Every row comes from one small tree of marks. Brackets hold a mark, then the marks that hang from it, in the order of their numbers. Every link used is in the known rows. Which tree was each row made from?
Known rows
[J512 [J898 J13 J246 J766]]: [ 2.277 -0.268 -3.637  3.118 -1.042 -1.077 -0.781 -1.290 -2.578 -0.671
 -0.861  0.474 -2.205 -0.352  1.474  1.952  5.236  2.181 -1.870  0.256
  0.400 -1.745 -1.997 -2.736]
[J13 [J898 J246 J766]]: [-0.035 -0.116 -2.609  2.737 -1.555 -0.773 -0.781 -1.535 -0.033 -1.215
 -0.104  0.279 -3.551 -0.464  0.649 -1.031  3.791  1.577 -2.433 -0.019
 -0.227 -0.932 -1.574 -0.900]
[J869 [J512 [J898 [J13 J369] J246 J766]]]: [ 1.714 -0.418 -0.873  4.185  0.869 -0.646 -0.497 -1.778 -2.168 -1.256
 -0.123  0.212 -2.138  0.069  2.973 -0.423  6.863  1.987 -1.451  0.790
  1.628 -2.699 -2.030 -3.079]
[J246 J898]: [ 0.121  0.014 -1.771  2.425 -2.188  1.459  0.185 -0.930 -0.613 -2.666
 -1.215 -0.604 -3.024  1.555 -0.269 -1.885  3.973  2.525 -1.639 -0.015
  0.451  1.085  1.702  0.919]
[J869 [J512 J898]]: [-0.109 -0.160 -1.302  3.481 -1.630  2.321  0.159 -1.321 -1.155 -1.651
 -0.447 -1.434 -1.462  2.882  1.336 -3.445  5.294  0.695 -4.575  0.713
  1.975 -0.649  1.285  0.764]
[J901 J246]: [-0.871  0.565 -1.696  3.551 -1.831  0.638  1.263  0.347 -1.887 -1.369
 -1.939  0.278 -2.164  1.725  0.465 -2.493  3.831  2.988 -2.286  0.162
 -0.047  1.792  1.792  1.078]
[J527 [J898 J512]]: [ 1.096 -0.287  0.166  0.734 -2.720  0.423 -1.350 -1.302 -1.258  0.768
 -1.561 -0.983 -1.268  2.891 -1.368 -0.530  4.401  1.269 -3.162  0.434
  2.468 -1.930  1.695  1.686]
[J517 [J527 [J898 J512 J766]]]: [ 1.517 -0.477 -0.521 -1.903 -6.461 -0.596 -2.322 -0.700 -1.614  0.799
 -0.632 -0.306 -2.845  1.948 -0.692  2.360  4.228  2.055 -1.470  1.060
  1.471 -3.787 -0.203  0.885]
[J517 [J527 [J898 J512]]]: [ 1.410 -0.910 -0.456 -1.523 -6.688  0.435 -1.710 -0.838 -1.462  1.166
 -1.010 -0.484 -1.155  2.851 -1.521  0.031  4.236  1.962 -2.051  0.849
  1.881 -2.863  1.888  2.114]
[J512 J898]: [ 0.137 -0.414 -2.726  2.942 -1.893  1.323  0.340 -1.065 -1.312 -1.594
 -0.756 -0.783 -1.010  2.408  0.287 -1.358  4.374  0.824 -2.725 -0.562
  1.665  0.339  1.854  0.924]
[J369 [J13 [J898 [J246 J901] J512 J766]]]: [ 1.607 -0.197 -1.566  1.968 -0.074 -4.160 -1.366 -2.405  1.471 -1.307
 -0.259  0.256 -3.138 -1.108  0.019  0.619  4.404  0.686 -3.309  0.382
 -0.139 -1.926 -2.519 -1.707]
[J13 J369 [J898 J246]]: [-0.440 -1.057 -1.288  3.550 -0.109 -0.246  0.287 -1.773  0.435 -1.517
 -0.080  0.572 -1.526  0.367  0.308 -3.674  4.409  1.340 -0.737 -0.967
  1.217  0.012  0.906  0.179]
[J898 [J13 J369] J246 J512 J766]: [ 2.922 -0.235 -0.025  2.334  0.722 -4.278 -1.729 -1.070 -3.547  0.040
 -2.677  0.486 -2.195  0.034  1.442  2.321  6.693  2.715 -0.643  1.336
  2.184 -2.282 -1.301 -2.570]
[J467 [J901 [J246 [J898 J512 J766]]] J957]: [ 0.895  0.187 -2.473  1.880 -0.645 -3.505 -0.009 -0.510 -0.381 -3.086
 -3.673 -2.312 -5.474 -0.374  2.284  0.866  2.888  2.934 -2.852  1.023
 -0.055  1.934  2.939 -0.560]
[J467 [J901 [J246 [J898 J13 J512]]]]: [ 1.840  0.156 -1.904  2.091 -0.558 -1.748 -0.072 -0.106 -0.380 -1.675
 -3.838 -0.816 -1.374  0.025  0.417 -0.464  4.242  3.803 -3.563  1.554
  0.166  1.308  1.877  0.458]
[J766 [J901 [J246 [J898 [J13 J369] J512]]]]: [ 0.645  0.247 -1.586  3.248  1.702 -1.665 -0.055 -1.054 -0.323 -1.859
 -2.939  0.118 -0.264 -0.227  0.719 -1.650  4.003  3.437 -0.071  0.932
  2.203  0.019  0.702 -1.112]
[J869 [J512 [J898 J13]]]: [ 0.985 -0.107 -1.389  3.123 -0.957  1.020  0.053 -1.586 -2.327 -0.581
 -1.308 -0.904  0.893  2.420  1.281 -2.526  6.749  1.661 -4.406  0.723
  2.508 -0.703  1.150 -0.177]
[J517 [J527 J898]]: [-0.009 -1.275 -1.211 -1.057 -6.991  1.910 -0.183 -0.353 -0.736  0.124
 -0.171  0.264 -1.546  2.450 -1.587 -1.034  4.004  2.858 -0.704 -0.337
  1.122 -1.220  2.375  2.123]
[J467 [J901 [J246 [J898 J13 J512 J766]]] J957]: [ 1.881  0.183 -2.659  1.555 -0.060 -4.800 -0.071 -0.603 -1.421 -2.152
 -4.652 -1.811 -3.092 -0.917  2.229  1.833  4.376  3.921 -2.580  1.088
  0.538  1.913  2.784 -1.476]
[J467 [J901 [J246 [J898 [J13 J369]]]] J957]: [ 0.078 -1.006 -1.994  2.771  1.176 -2.817  2.597 -0.385 -0.325 -3.373
 -3.700 -0.688 -1.640 -0.564  1.669 -1.837  4.824  4.499  0.432 -1.077
  1.184  4.703  5.795 -0.265]
[J898 J13 [J246 J901] J512 J766]: [ 3.065 -0.235 -2.145  1.857 -0.896 -3.852 -1.864 -0.656 -1.008 -0.303
 -3.556  0.452 -4.385 -0.900  1.925  2.675  4.980  3.207 -2.815  1.259
  0.513 -2.202 -2.456 -3.603]
[J467 [J901 [J246 [J898 J13 J766]]] J957]: [ 0.556 -0.112 -3.352  1.914 -0.457 -3.332  1.407 -0.099 -0.741 -3.069
 -3.798 -1.012 -3.590 -1.489  2.112  0.705  4.133  4.846 -1.186 -0.205
 -0.213  3.654  3.268 -1.458]
[J869 [J512 [J898 J766]]]: [ 0.111  0.423 -1.352  3.097 -1.460  1.260 -0.406 -1.225 -1.350 -1.964
 -0.065 -1.345 -3.139  1.981  2.181 -1.157  5.300  0.740 -4.012  0.926
  1.511 -1.529 -0.705 -0.489]
[J901 [J246 [J898 [J13 J369] J512 J766]]]: [ 1.754  1.191 -0.394  3.131  1.036 -2.423 -0.958 -1.351 -2.452 -1.779
 -1.982  0.296 -1.822 -0.527  1.704  1.566  5.550  3.116  0.133  0.919
  0.803 -1.326 -0.911 -1.412]
[J527 [J898 [J13 J369] [J246 J901]]]: [ 1.301 -1.862 -0.888  2.248 -0.651 -0.040  0.603 -1.244  1.413 -0.460
 -1.249  1.683 -2.643 -0.675  0.118 -0.780  4.773  3.529  0.901 -1.667
  1.171 -1.193  0.300 -1.998]

Write each row's tree
[ 1.397 -1.023 -0.714  3.101  0.234 -1.732  0.399 -0.624 -2.664 -0.540
 -2.203  1.189 -1.017  0.507  0.522 -1.078  6.271  3.514  0.206 -0.095
  1.854  0.364  1.134 -1.359] | [J898 [J13 J369] J246]
[ 3.183  0.254 -1.334  1.820 -1.034 -3.666 -2.243 -0.791 -3.791  0.687
 -3.030  0.176 -2.548  0.177  1.078  2.624  5.886  2.972 -2.929  1.978
  1.146 -2.349 -1.910 -2.485] | [J898 J13 J246 J512 J766]
[-0.555 -1.539 -2.022  3.546 -0.065 -0.407  0.732 -1.574  3.192 -2.393
 -0.522  0.901 -3.290 -0.733  1.091 -3.527  3.498  1.507 -0.647 -1.641
  0.510  0.122  0.245 -0.906] | [J13 J369 [J898 [J246 J901]]]
[ 3.214 -0.071 -0.793  0.894 -1.917 -1.986 -2.518 -1.670 -2.534  1.727
 -1.624  0.258 -2.491  0.059 -0.238  2.848  5.253  2.628 -2.221  1.232
  1.175 -4.033 -2.063 -1.973] | [J527 [J898 J13 J246 J512 J766]]
[ 0.977 -1.119 -3.499  3.304  1.506 -2.062 -0.009 -0.998 -0.407 -1.677
 -1.023  0.778 -1.943 -1.190  1.708  0.915  4.466  2.338  0.768 -0.246
  2.359 -1.238 -1.878 -3.782] | [J512 [J898 [J13 J369] J246 [J766 J901]]]
[-1.764  0.630 -2.882  2.954 -0.786 -0.835  0.945  0.849 -0.251 -2.154
 -2.133  0.306 -3.956  0.083  1.182 -1.071  2.353  3.395 -1.329  0.590
  0.588  1.112 -0.617 -1.119] | [J898 [J766 [J901 J246]]]
[ 1.744  0.004 -2.021  2.227 -1.351 -2.231 -0.700 -0.335 -3.197 -0.368
 -2.206  0.879 -3.060 -0.244  0.913  1.468  5.659  3.779 -1.603  0.775
  0.423 -0.612 -1.428 -2.469] | [J898 J13 J246 J766]
[-1.503 -0.403 -2.889 -0.260 -5.645  0.939  0.343  0.642  0.824 -0.724
 -0.242  0.928 -3.584  0.002 -0.288 -0.167  1.499  3.776  0.420  0.185
  0.058 -1.458 -0.711 -0.143] | [J517 [J527 [J898 [J766 [J901 J246]]]]]
[ 0.644 -0.896 -2.190  1.748 -2.828  0.685 -0.387 -0.818  2.028 -1.240
 -0.387  0.897 -7.007 -0.901  0.654  0.861  2.564  2.710 -0.954 -0.794
 -0.845 -2.133 -2.088 -2.242] | [J527 [J898 [J246 J901] J766]]
[ 1.294 -0.296 -2.645  2.262 -1.207 -2.467 -2.076 -1.836  2.144 -1.131
 -1.463 -0.167 -4.851 -1.123  1.599  0.119  3.060  0.945 -3.752  0.463
 -0.047 -2.455 -2.663 -1.983] | [J13 [J898 [J246 J901] J512 J766]]
[ 0.224  0.045  0.138  1.826  0.457 -2.751 -1.499 -2.042 -0.407 -1.162
 -0.970 -0.637 -0.896  1.107  0.685 -0.367  5.436  0.095 -1.607 -0.055
  2.986 -1.490  0.203  0.574] | [J13 J369 [J898 J512 J766]]
[-0.119 -0.484 -1.363  2.883  1.804 -0.913  0.290 -1.106 -0.208 -2.003
 -1.084 -0.375 -0.427  0.683  2.332 -1.371  6.079  1.818 -1.160  0.416
  4.041 -1.164 -0.692 -2.474] | [J869 [J512 [J898 [J13 J369] [J766 J901]]]]
[ 1.358  0.043 -1.080  1.390  1.531 -3.265 -1.380 -1.311 -0.318 -2.088
 -2.633 -0.346 -1.586 -0.423  0.833  1.399  5.150  2.723  0.401  1.026
  3.415 -1.150 -0.710 -2.275] | [J246 [J898 [J13 J369] J512 [J766 J901]]]
[ 2.170 -0.158 -0.615  1.361 -2.607 -0.753 -2.381 -1.484 -1.468  0.799
 -0.784 -0.227 -4.866  0.620 -0.189  1.900  3.726  1.714 -2.514  1.154
  0.594 -3.995 -1.957 -1.221] | [J527 [J898 J246 J512 J766]]
[ 0.833 -1.909 -1.947 -0.678 -3.611 -1.472 -0.534 -0.344  0.184  0.109
 -0.456  1.960 -2.383 -1.185 -0.209  1.176  4.030  4.338  2.730 -0.066
  1.852 -2.831 -1.361 -2.594] | [J517 [J527 [J898 [J13 J369] J246 [J766 J901]]]]
[ 1.432  0.183 -1.919  2.323 -1.288 -2.353 -2.401 -1.982 -0.734 -0.155
 -0.997 -0.518 -3.133 -0.075  0.737  0.023  3.980  0.698 -3.813  1.231
  0.609 -2.622 -2.054 -0.856] | [J13 [J898 J246 J512 J766]]
[ 2.388 -1.335 -2.038 -0.885 -6.411 -0.858 -2.446 -0.767  1.218  0.168
 -0.753  0.514 -6.421 -0.468  0.567  2.591  2.617  2.612 -1.341  0.863
 -0.666 -4.775 -2.433 -1.708] | [J517 [J527 [J898 [J246 J901] J512 J766]]]
[-0.803  0.270 -1.813  4.416  2.110 -0.453  1.020 -0.798 -0.414 -2.122
 -0.849  0.178 -0.681 -0.205  3.112 -1.998  5.040  2.528 -1.015  0.571
  2.426 -0.957 -1.364 -2.505] | [J869 [J512 [J898 [J13 J369] [J766 [J901 J246]]]]]
[ 0.727 -0.875 -1.178  2.398  0.247 -0.430  0.919 -1.157  1.397 -3.265
 -2.145  0.704 -2.093 -0.275  0.962 -1.076  5.378  3.535  0.911 -1.411
  1.453  1.265  1.521 -1.212] | [J246 [J898 [J13 J369]] J901]
[ 1.034 -0.450 -1.652  2.586  0.749 -1.572  0.158 -1.140 -2.262 -1.654
 -0.915  0.197  0.005  0.774  1.512  1.618  6.706  1.675  0.452 -1.048
  2.815 -0.538  0.311 -1.313] | [J512 [J898 [J13 J369] J766]]
[ 1.899 -1.245 -3.111  3.571  0.751 -1.794  0.103 -1.297  0.516 -2.247
 -0.931  1.173 -3.617 -1.582  2.758  1.860  5.078  2.296  0.583 -1.176
  0.693 -1.506 -2.079 -3.950] | [J512 [J898 [J13 J369] [J246 J901] J766]]
[ 0.973  1.565 -1.522  3.109 -1.276 -0.641 -1.238 -0.947 -1.616 -2.116
 -1.503 -0.613 -4.576  0.176  1.351  0.880  3.233  2.396 -2.320  1.571
 -0.823 -1.366 -1.264 -0.373] | [J901 [J246 [J898 J512 J766]]]
[ 3.507 -0.775 -1.421 -1.280 -5.872 -1.989 -3.008 -1.122 -2.711  2.097
 -1.167  0.770 -2.257  0.014 -0.327  3.416  5.019  3.327 -1.269  1.666
  0.608 -4.980 -1.925 -1.503] | [J517 [J527 [J898 J13 J246 J512 J766]]]
[-1.057  0.246 -1.729  2.936  1.592 -2.674  1.332  0.493 -1.135 -1.861
 -2.610  1.257 -1.182 -0.510  1.479 -0.361  4.664  4.126  1.137 -0.131
  2.101  1.290 -0.127 -2.032] | [J898 [J13 J369] [J766 [J901 J246]]]
[ 0.711 -0.108 -1.948  1.658  0.746 -4.368 -1.464 -2.230  0.507 -0.726
 -0.269 -0.055 -1.495 -0.631 -0.982 -0.285  3.869  0.777 -3.116  1.289
  1.468 -1.677 -2.311 -1.496] | [J369 [J13 [J898 J246 J512 [J766 J901]]]]
[ 0.830 -0.911 -2.756  4.435 -1.589  2.114  0.136 -1.313  1.596 -2.262
 -0.518 -0.538 -5.037  0.504  2.675 -3.284  3.555  1.325 -4.394  0.513
 -0.216 -1.596 -0.998 -1.946] | [J869 [J512 [J898 [J246 J901]]]]
[ 0.592  0.173  0.052  1.285 -0.191 -2.865 -0.740 -2.506 -1.119 -0.402
 -0.555 -0.716  2.117  2.357 -2.051 -1.905  6.060  0.022 -4.118  0.321
  2.393 -0.039  1.790  2.223] | [J369 [J13 [J898 J512]]]
[ 0.198 -0.714 -4.753  3.304 -0.885 -0.174 -0.359 -0.605  0.449 -2.059
 -0.457 -0.091 -4.585 -0.501  1.398  0.167  2.108  1.560 -1.690  0.390
  0.813 -1.284 -2.250 -2.846] | [J512 [J898 J246 [J766 J901]]]
[ 2.303  0.496 -0.585  0.894 -0.980 -3.632 -1.848 -0.660 -3.835  0.323
 -3.442 -0.444 -0.750  1.462  0.542  2.496  6.679  2.557 -3.001  1.460
  2.575 -1.173 -0.097 -0.898] | [J898 J13 J512 J766]
[ 0.969 -1.279 -4.148  3.913 -1.851  1.087  0.346 -1.020  1.514 -2.209
 -0.835  0.121 -4.729 -0.007  1.635 -1.113  2.613  1.460 -2.549 -0.721
 -0.472 -0.601 -0.472 -1.775] | [J512 [J898 [J246 J901]]]
[ 1.851 -1.239 -2.287  3.993  0.500 -0.591  0.314 -1.633 -2.169 -0.923
 -0.778  0.722 -0.202  0.466  1.087 -0.556  5.864  1.973 -0.197 -0.664
  1.797 -0.741  0.591 -1.587] | [J512 [J898 [J13 J369] J246]]
